Each row comes from the steps of one path. Every step used is in the known rows, and no mark comes twice. Write the path behind each row, first mark first.
Known rows:
riseg > zole > pufedes > popakat: [-2.22 -2.07 -1.35  1.65 -2.46  1.41 -0.28 -1.01 -1.66  2.58 -3.84  1.35
 -2.14  4.13  0.82  0.01 -1.37  1.43 -0.46  3.45 -1.34 -0.18 -0.53]
pufedes > tigefu > muriv > popakat > fateku: [ 3.01  0.07  0.49 -1.25 -0.61  1.85  0.05 -0.83  1.46  0.45 -0.18  0.44
  1.62 -2.68 -0.37  3.70 -0.71 -1.16 -0.70 -0.96  2.30 -1.32 -1.12]
popakat > riseg: [ 0.31 -1.41  0.30 -0.17  0.98  0.10  0.93  0.55  1.60 -1.22  0.05 -1.83
  1.40 -0.36 -2.16 -0.76  0.38 -0.34  2.04 -2.22  1.95  1.08  1.59]
muriv > zole > pufedes > tigefu: [-1.10  1.16 -2.20 -0.20 -2.01 -0.24  1.01  0.05  0.63 -0.06 -0.57  1.54
 -0.66 -0.24  5.91  0.59 -1.27 -0.53 -2.05  2.25 -0.93 -0.13 -2.90]
popakat > riseg > zole > muriv > tigefu: [ 1.48 -0.84  0.36 -0.42 -0.75 -0.45  1.35  0.47  0.07 -0.63 -1.97 -0.38
  0.34  1.12 -6.94  0.94 -1.08  2.10  1.51 -1.06 -2.15 -1.09  0.62]
zole > fateku: [-0.64 -0.89 -0.96 -0.38 -0.56 -0.87  2.30 -0.81 -0.01 -2.69  0.58 -1.58
  2.47  0.73  3.16 -3.42 -0.68 -1.61 -0.97  0.62  2.02  1.59  1.96]
popakat > riseg > tigefu: [-1.20  0.83  0.50 -0.29  3.04  1.19 -0.68  1.05  2.59 -1.08  1.34 -1.13
  0.39 -1.09 -2.80  0.04  1.27  2.18  2.05 -5.63  0.79  1.61  1.18]
pufedes > tigefu: [ 0.29 -0.14 -0.13  0.24 -0.50  2.17 -0.38 -0.63  2.66 -0.51 -1.70  0.14
  1.73 -2.52  2.43 -1.08 -0.16  0.07  0.48 -1.56  1.05  0.78 -1.66]
popakat > fateku: [-0.84 -0.29 -0.39 -0.78  0.20  0.93  1.06  0.50  2.19 -1.53  0.54 -2.23
  0.52  1.26 -1.01 -0.62 -0.95 -2.23  0.47  0.54  0.88  0.82  1.61]
muriv > popakat > riseg: [ 2.47  1.30  0.94  0.81  2.82  0.01  2.44  2.38  0.79 -0.46  1.79 -1.16
  3.02  0.54 -1.67  1.97  0.37  0.16  1.44 -2.06  3.25  0.34  1.49]
pufedes > popakat > riseg: [ 0.30 -1.87 -0.25  1.16  0.57  0.40  0.91 -0.93 -0.38  0.97 -1.09 -1.36
  2.52  0.24 -2.21  0.93 -2.17  0.47  1.34 -1.28  1.48 -0.17  0.94]
zole > riseg > tigefu > muriv: [-2.03  0.77  0.95 -0.62 -0.34 -1.48 -2.75 -0.76  1.84  0.24  0.55 -1.25
 -0.93 -2.79  1.11 -4.33  0.69 -1.30  0.27 -2.04 -0.48 -0.02  1.89]
zole > pufedes > popakat > riseg > tigefu > fateku: [-3.87 -1.11 -1.17  1.01  1.67  0.61  0.89 -1.77 -1.23  2.42 -0.94  1.44
 -0.86  1.67 -1.78  0.82  0.37  1.17  1.74  0.64  1.44  0.80 -0.94]
riseg > tigefu: [-2.10  2.16  0.50  0.76  2.42  1.51 -2.08  1.07  1.67 -1.64  0.73 -0.48
 -0.43 -1.18  1.26 -2.90  1.66  1.18  0.45 -3.05 -1.21  2.32  0.00]
tigefu > muriv > zole > pufedes > popakat > riseg: [ 0.40 -2.45 -1.18 -0.73 -2.91 -2.28 -0.08 -1.98 -3.35  1.45 -0.52  0.80
 -0.90 -0.08  0.93  2.35 -1.47 -0.93 -2.22  2.36 -1.07 -1.93 -0.66]
pufedes > zole > muriv > tigefu: [ 2.77 -0.05 -1.24  1.59 -1.55 -1.33 -0.93 -0.18 -1.59 -1.16 -2.74  0.06
 -0.12  1.22 -1.87 -2.34 -0.85 -1.14  0.78  1.02 -4.10 -1.02 -2.10]
popakat > riseg > zole > muriv: [ 0.86 -1.69  1.24 -0.65  0.02  0.30  0.85 -0.37  0.53 -0.21 -1.48 -0.05
 -1.28  1.74 -5.08  0.55  0.38  2.76  3.21  0.51 -0.35 -0.83  0.99]
riseg > zole: [-0.59 -1.26  0.57  0.52 -1.21  2.08 -0.57  0.73  0.37 -0.25 -1.91  0.55
 -1.46  1.88 -0.21 -1.16  0.86  0.73 -0.13  1.67 -1.23  0.99 -0.12]
riseg > tigefu > muriv > popakat: [ 1.07  2.37  1.52  0.35  1.87  0.82 -2.73  1.01 -0.49 -0.68  1.64  0.56
 -0.17 -2.44  0.62 -0.34  2.40  0.41 -0.90 -2.54 -0.42  0.86 -0.27]
pufedes > tigefu > muriv > popakat: [ 3.43  0.04  0.93 -0.12 -0.99  1.46 -1.10 -0.82  0.29  0.27 -1.10  1.35
  1.74 -3.66  2.02  1.73  0.42 -0.62 -1.12 -1.15  1.68 -0.50 -1.91]
tigefu > muriv > zole > pufedes: [ 0.03 -1.35 -0.74 -1.17 -3.32 -2.35 -1.05 -0.82 -2.78 -0.66 -0.11  1.10
 -2.43 -0.39  4.45 -1.22  0.34 -2.51 -3.14  3.55 -1.82 -0.56 -0.73]
tigefu > muriv > popakat > riseg > zole: [ 3.50 -1.83  1.78 -0.66 -0.35  0.59 -0.27  0.52 -1.16  1.00 -0.10  0.79
  0.07 -0.01 -3.73  3.53  1.28  0.55 -0.29 -0.54  1.21 -1.10  0.79]
riseg > zole > pufedes > tigefu > muriv > popakat: [ 0.81 -1.12 -0.45 -0.18 -3.20  1.97 -0.74 -0.87 -0.36  2.79 -3.06  3.14
 -1.85  0.99  1.08  2.57  0.62  1.31 -1.19  1.57  0.63 -0.99 -1.88]

Which path is each row?
[ 1.73 -1.19 -0.97 -2.21 -3.25 -0.17  0.51 -2.38 -0.35 -1.24  0.17  1.29
  1.27 -3.54  4.34  1.49 -1.32 -1.15 -3.40  0.50  0.01 -1.02 -2.21]
pufedes > tigefu > muriv > zole > fateku
[ 1.12  3.31  1.13  0.68  4.29  1.16  0.94  2.99  1.77 -0.55  3.01 -0.76
  2.01 -0.29 -2.53  2.46  1.24  1.89  1.59 -4.68  2.49  1.08  0.97]
muriv > popakat > riseg > tigefu
[-3.00  1.31  1.08  0.46  3.55  1.99 -0.95  0.34  0.01 -0.96  1.31  1.74
 -1.38 -1.19  0.08 -2.58  3.61 -0.37  0.64  0.65 -0.69  2.76 -2.09]
riseg > tigefu > fateku
[ 0.24  0.25  0.45 -1.65  1.09 -0.39 -1.54  0.48  0.28 -0.99  2.38  0.00
 -1.06 -2.49 -1.99  2.12  1.19  1.30 -0.58 -3.51 -1.52  0.07 -0.03]
popakat > riseg > tigefu > muriv > zole
[-4.23  1.65  0.97 -0.10  2.24 -0.59  0.10  0.06  2.10  0.47  1.63  0.04
 -0.82 -1.22  0.45 -4.07  1.88 -1.57  1.34  1.05  0.31  1.25 -0.01]
zole > riseg > tigefu > fateku
[ 1.32 -1.55 -0.46 -1.96 -2.72 -2.30  0.49 -1.48 -2.78 -2.46  1.65  0.03
  0.33 -1.29  4.00 -0.86 -0.56 -2.65 -4.06  2.80 -0.82 -0.46  0.18]
tigefu > muriv > zole > fateku
[ 0.03 -2.54 -0.17  1.10 -0.43  2.00  0.52 -0.70 -0.75  2.23 -1.97 -0.25
  0.51  1.88 -4.12  3.01 -1.97  2.36  1.23 -0.41  0.43 -0.83  0.48]
pufedes > popakat > riseg > zole
[-1.12 -0.32 -2.21  0.54 -1.16 -1.67  2.12 -0.18 -1.82  1.31  0.07 -0.02
  0.17  2.18  2.03  2.17 -2.72  0.18 -1.28  2.37 -0.87 -0.94 -0.56]
muriv > zole > pufedes > popakat > riseg
[-0.77 -1.01 -0.90  0.60 -0.17  1.33  1.17 -1.08 -0.09  0.60 -1.02 -2.06
  1.67  1.57 -1.17  1.28 -3.28 -1.18  0.24  1.12  0.43 -0.59  0.94]
pufedes > popakat > fateku
[ 0.42 -0.60  1.30  0.23 -0.74  0.60 -0.31 -0.52 -0.72 -0.53 -2.18  0.84
 -2.23  1.90 -1.11 -2.05  0.46  2.00  1.58  3.51 -2.46 -0.22 -0.24]
riseg > zole > muriv
[-3.30  2.60  0.31  0.33  1.19 -0.84 -1.03  0.83  3.43 -0.12  1.00 -1.99
 -0.08 -1.31  1.52 -4.71  0.09 -0.53  1.15 -2.53 -0.29  0.99  1.84]
zole > riseg > tigefu
[ 3.13  2.13  0.06  1.16  2.90  0.10 -0.62  1.22 -0.34  0.49  0.37  0.50
 -0.84  2.15 -3.70  2.23  0.99  2.69  3.64 -1.70 -0.49 -0.87 -1.23]
pufedes > zole > muriv > popakat > riseg > tigefu
[ 0.58 -0.58  0.48 -1.38 -2.82 -3.30 -0.70 -0.57 -0.81 -0.45  1.17 -0.63
 -0.87 -2.35  3.31 -1.84 -0.71 -3.21 -2.61  3.11 -1.79 -1.66  0.53]
tigefu > muriv > zole > riseg
[ 1.35  2.16  0.23  0.17  1.93  0.97  2.56  2.38  1.20 -0.97  2.34 -1.72
  2.06  1.79 -0.89  2.04 -0.83 -1.63  0.09  0.73  2.46  0.29  1.46]
muriv > popakat > fateku
[-2.09 -1.86 -1.16  0.39 -0.70 -0.44 -1.65 -2.51 -1.27  2.46 -1.81  0.33
 -1.01  0.29 -1.06  0.57 -0.62  1.17  0.62 -2.15  0.64 -0.54  0.62]
zole > pufedes > popakat > riseg > tigefu > muriv
[-0.39  2.81  1.37 -0.11  0.93 -1.54 -1.48  0.59  1.46  0.71  1.96 -0.95
  0.02 -2.23  1.29 -2.24  0.67 -1.07 -0.23 -1.96  0.58 -0.41  1.56]
zole > riseg > tigefu > muriv > popakat
[ 2.27  0.53  1.17  0.49  1.49  1.53  2.14  2.59  0.55  0.82  0.93 -0.01
  1.29  2.12 -3.59  3.73  0.39  1.78  0.98 -0.78  2.09 -0.11  0.81]
muriv > popakat > riseg > zole
[-2.38  4.13 -0.37 -0.17  0.74 -1.71  0.16  1.92  1.74 -0.82  3.07 -1.16
 -0.78 -1.07  3.62 -2.03 -0.91 -0.42 -1.20  0.31 -2.20  0.13  0.12]
muriv > zole > riseg > tigefu
[-2.16 -1.17 -1.69  1.92 -1.66 -0.51  0.22 -1.55 -1.78  1.50 -2.76 -0.32
 -0.04  2.26  3.48 -2.44 -1.61 -0.93 -0.16  2.24  0.24  0.41  0.17]
zole > pufedes > popakat
[ 1.69  3.44  1.64  0.36  4.27 -0.60  0.94  1.21  0.41 -1.29  1.93 -0.77
  1.11  0.03 -2.99  0.66  0.78  3.00  3.44 -2.28  0.94 -0.30  0.49]
zole > muriv > popakat > riseg > tigefu
[ 3.68 -1.15  1.59 -0.42  0.51 -0.67  0.00  0.29 -1.00 -0.25  0.91 -0.44
  1.52 -1.50 -2.12  1.71  1.20 -1.22  0.00 -1.28  2.34 -0.60  1.28]
tigefu > muriv > popakat > riseg
[ 1.43 -1.17  0.48 -0.97 -1.99 -1.37 -1.47 -0.39 -2.40 -1.56  0.74  0.50
 -0.98 -2.13  3.11 -0.68  0.48 -2.31 -3.10  2.97 -2.50 -0.40 -1.03]
tigefu > muriv > zole
[-1.59  0.53 -2.17  1.13 -1.70 -1.25  1.31 -0.10 -2.54  0.85 -0.31  0.40
 -0.61  2.08  5.15  0.29 -2.52 -0.76 -2.51  4.44 -1.95 -0.61 -1.46]
muriv > zole > pufedes > popakat
[-2.25  0.17 -0.54  1.03  1.11  0.11 -1.23 -0.19  1.12  1.79 -0.07  0.98
 -2.37  1.28 -0.44 -2.31  2.00 -1.47  1.91  1.68 -0.99  0.43 -1.78]
pufedes > zole > riseg > tigefu > fateku
[-2.26 -1.55 -0.87  0.55 -2.30  1.03 -0.17  0.04  0.00  1.11 -2.88  1.31
 -2.88  3.67  1.28 -1.79  0.83  0.57 -0.03  2.69 -0.94  0.95  0.09]
riseg > zole > pufedes
[-0.08 -0.18 -0.31 -2.65  0.52 -1.28  0.11 -0.58 -0.17 -1.79  3.05 -0.27
  0.08 -1.88 -1.32  2.07  0.06  1.08 -1.46 -3.33  0.28 -0.09  0.98]
popakat > riseg > tigefu > muriv > zole > fateku
